What can hang from each mark
Q693: Q201 Q527 Q667 Q712
Q667: Q138
Q138: Q198 Q527 Q667 Q712
Q527: Q693
Q198: Q693
Q201: Q138

Known rows, with every way that one mark hangs from another
[Q198 Q693]: [-1.43 -1.63  1.52 -0.92  1.15 -1.15 -1.29 -0.77  0.05  0.42  1.50  0.12
  1.00 -0.72  2.06  0.26  0.91  0.14  1.09]
[Q201 [Q138 Q527 Q667 Q712]]: [ 0.15 -1.53 -0.61  0.33 -0.30 -1.87  1.10 -0.62 -1.50  1.17 -1.18 -0.17
  0.91  0.38  0.99 -6.02 -0.84 -1.29 -3.38]
[Q198 [Q693 [Q201 Q138] Q667]]: [-2.11 -2.11  1.36 -0.97  0.79 -1.52  1.01 -0.58 -0.82 -0.13  1.34  0.52
  2.43 -3.09  0.92 -0.52  0.75  1.22  0.05]
[Q527 Q693]: [-0.30  1.03  0.06 -0.88  0.53 -1.44  0.60  1.34  0.63  0.60  1.80  0.24
  0.07 -0.14  1.55 -0.18 -0.06  0.34 -2.50]
[Q201 Q138]: [ 0.08 -0.35 -1.73 -0.28 -0.71 -1.23  0.84  1.11  1.14  0.16 -2.31 -0.13
  0.17  0.09 -0.60 -2.08 -0.42 -0.28  0.65]
[Q667 Q138]: [-0.04  0.57 -1.92 -0.34 -0.83  0.59  0.00  1.84  0.08 -0.99 -0.75  0.34
 -0.44 -0.45 -0.38  0.45  0.22 -0.97 -0.56]
[Q201 [Q138 [Q198 Q693] Q527 Q712]]: [-0.26 -0.69  0.51 -0.35 -0.32 -2.67  1.41 -0.36 -1.26  1.98 -1.08  0.70
  0.57  0.35  2.50 -4.50 -0.14 -2.05 -2.57]
[Q138 [Q198 Q693] Q712]: [-1.30 -0.19  2.49  0.04  0.38 -1.34  1.11 -1.77 -3.23  1.79  1.50  0.77
  0.54 -0.03  3.32 -1.56 -0.61 -0.71 -2.70]
[Q667 [Q138 [Q527 Q693]]]: [ 0.39  0.89 -1.45 -0.88 -0.36 -0.62  0.05  2.23  0.25 -0.10  0.32  0.77
 -0.33 -0.26  1.18 -0.94  0.88 -1.99 -3.09]
[Q527 [Q693 [Q201 Q138] Q667 Q712]]: [-0.42  0.33 -0.06 -0.17  1.50 -1.80  3.86  2.05 -0.63 -0.38  2.11  0.50
  1.59 -2.84  0.41  0.23 -0.39  2.52 -4.78]
[Q693 [Q201 [Q138 Q527 Q712]] Q667]: [-0.99 -1.01  0.30  0.60 -0.49 -1.07  3.68 -0.41 -2.37 -0.24 -0.24  0.75
  2.27 -3.00 -1.16 -2.43 -0.79  1.03 -3.67]
[Q138 [Q198 [Q693 Q201 Q712]] Q527 Q667]: [ 1.02 -1.49  3.31 -0.99  2.57 -1.49  0.31 -2.01 -3.65  1.68  4.46  0.51
  1.45 -1.46  5.81 -4.47  3.36 -2.36 -4.87]
[Q198 [Q693 Q201 Q527 [Q667 Q138] Q712]]: [-1.98 -1.14  1.94 -0.97  2.63 -1.09  2.23 -0.63 -1.57 -0.23  3.59  0.84
  2.87 -4.18  0.10  1.72  1.13  1.28 -3.19]
[Q138 [Q198 [Q693 Q201 Q527 Q712]] Q667]: [-0.07 -0.76  3.07 -1.40  2.73 -1.19  1.13 -2.27 -3.34  1.42  4.97  0.32
  1.83 -2.17  3.97 -2.76  2.55 -1.12 -3.93]
[Q201 [Q138 Q198 [Q527 Q693] Q667 Q712]]: [ 0.45 -0.03  0.14 -0.60 -0.26 -2.69  1.92 -0.09 -1.98  2.34  0.19  0.36
  0.50  0.34  3.18 -6.82 -0.08 -2.18 -5.30]
[Q667 [Q138 Q712]]: [-0.66  0.17 -1.63  0.64 -0.93  0.32  0.87  1.09 -1.41 -0.83 -0.87  0.39
 -0.07 -0.16 -0.50 -0.03 -1.33 -0.50 -2.35]
[Q201 [Q138 Q198 Q527]]: [ 1.10  0.41 -0.53 -0.85 -0.70 -1.91  1.14  0.75  0.21  1.62 -1.67  0.58
 -0.22  0.38  1.56 -4.09  0.90 -2.60 -1.35]

Rows
[ 0.72 -0.15  2.62  0.15  0.34 -1.04  1.10 -2.73 -4.88  2.66  2.26  0.55
  0.44  0.48  4.35 -6.69  0.50 -2.93 -6.68]
[Q138 Q198 Q527 Q667 Q712]
[-0.27 -0.79 -0.14 -0.59  1.19 -1.69  2.69 -1.51 -0.97  0.09  1.99  0.08
  2.75 -2.58 -1.55 -2.39  0.88 -0.53 -3.29]
[Q693 [Q201 [Q138 Q667]] Q527]
[-0.80  1.40  2.03 -0.65  2.11 -0.25  3.73 -0.66 -1.08  1.16  2.25  0.69
  1.49 -3.03 -2.22  0.81 -0.29  1.49 -4.56]
[Q693 Q527 Q667 Q712]
[-0.69  0.02  0.72  0.00  2.23 -1.25  5.60 -0.23 -1.58 -0.16  1.99  0.70
  3.09 -4.65 -3.04  0.32 -0.12  2.10 -5.24]
[Q693 [Q201 Q138] Q527 Q667 Q712]
[-0.82 -0.76  0.72 -0.94  0.17 -2.34  1.56 -1.35 -2.06  2.06  0.42  0.17
  1.17 -0.44  2.15 -5.43 -0.27 -1.39 -2.92]
[Q201 [Q138 [Q198 [Q693 Q527]] Q667 Q712]]
[-0.66 -0.35  0.79  0.19 -0.60 -1.16  4.09 -0.52 -2.92  0.35  0.13  1.08
  2.01 -2.96 -0.15 -3.02 -0.30  0.27 -4.13]
[Q693 [Q201 [Q138 Q198 Q527 Q712]] Q667]
[-0.42  0.23  0.47 -1.48  0.34 -1.99  2.01  0.39  0.03  1.61 -0.33  0.62
  0.72 -1.24  1.04 -2.35  0.57 -0.71 -1.12]
[Q201 [Q138 [Q198 [Q693 Q527 Q667 Q712]]]]
[-0.50 -0.83  0.11 -0.10 -0.36 -0.89  3.08  0.09 -1.33 -0.38 -0.13  0.74
  2.09 -3.22 -1.06 -2.09  0.28  0.73 -2.49]
[Q693 [Q201 [Q138 Q527]] Q667]
[-1.00  1.05 -0.20 -1.03  0.15 -0.87  2.53  1.84 -0.74 -0.50  2.35  0.86
  1.24 -2.76  0.53  0.21  0.10  1.19 -4.19]
[Q527 [Q693 Q201 [Q667 Q138]]]
[ 0.21  1.12 -0.46 -0.09 -0.48 -1.05  1.94  1.17 -2.45  0.46  1.07  1.25
  0.05 -0.51  2.38 -1.89  0.16 -2.33 -5.95]
[Q667 [Q138 Q198 [Q527 [Q693 Q201]] Q712]]
[-1.04 -0.37  0.18  0.51 -0.56  0.22  3.11  0.10 -3.12 -1.05  0.82  1.10
  1.89 -3.35 -1.02 -0.69 -0.35  0.54 -4.50]
[Q693 Q201 [Q667 [Q138 Q527 Q712]]]
[-0.14  0.26 -0.74  0.21 -1.03 -1.71  2.27  0.27 -1.14  1.20 -1.95  0.37
  0.03  0.43  0.68 -3.30 -1.32 -0.86 -1.82]
[Q201 [Q138 Q198 Q712]]
[-0.52  2.48  1.23 -1.26  1.43  0.07  4.11  0.56 -1.56  1.05  2.02  1.24
  0.86 -3.27 -1.44  0.60  0.30  0.09 -5.42]
[Q693 Q527 [Q667 [Q138 Q198]] Q712]
[-0.19  0.63 -0.14 -1.06  0.75 -0.39  1.17  0.99 -1.21 -0.24  1.66  0.93
  0.49 -1.71  1.50  0.67  1.42 -1.48 -2.39]
[Q667 [Q138 [Q198 [Q693 Q201 Q527 Q712]]]]
[-0.14 -1.14  2.60 -1.47  1.33 -0.74 -0.01 -2.01 -3.18  1.10  3.91  0.23
  1.28 -1.58  4.63 -3.48  2.45 -1.34 -2.11]
[Q138 [Q198 [Q693 Q201]] Q667]
[ 1.01  1.37 -0.71 -0.96 -0.79 -0.04  0.33  1.43 -0.82  0.47 -0.17  1.05
 -0.80 -0.12  1.83 -1.59  1.54 -3.25 -2.59]
[Q667 [Q138 Q198 Q527]]
[-0.77  0.43  3.06 -1.34  1.97 -1.17  2.38 -1.23 -2.24  1.34  3.44  1.07
  1.55 -2.74  2.23  0.00  1.64 -0.25 -3.00]
[Q138 [Q198 [Q693 Q201 Q527 Q667 Q712]]]
[-0.49  0.56  0.76 -0.02  1.85 -1.19  3.40  1.51 -1.17 -0.44  3.22  0.56
  1.50 -2.89  0.73  1.26 -0.11  2.66 -5.06]
[Q527 [Q693 Q201 Q667 Q712]]
[-1.31 -2.40  1.65 -0.25  2.19 -1.76  1.85 -0.16 -1.27 -0.29  1.89  0.49
  2.51 -3.28  1.31  0.14  0.98  1.72 -1.86]
[Q198 [Q693 [Q201 [Q138 Q527]] Q667 Q712]]
[ 0.48  0.09 -0.23  0.12 -0.83 -2.16  2.02  0.01 -1.26  1.80 -1.78  0.62
  0.08  0.67  1.51 -4.64 -0.59 -2.14 -3.12]
[Q201 [Q138 Q198 Q527 Q712]]
[-1.29 -1.07  3.40 -0.50  1.63 -1.55  1.75 -3.71 -5.19  2.01  4.48  0.43
  2.23 -1.57  3.76 -4.37  0.49 -1.15 -5.55]
[Q138 [Q198 [Q693 Q201 Q527]] Q667 Q712]
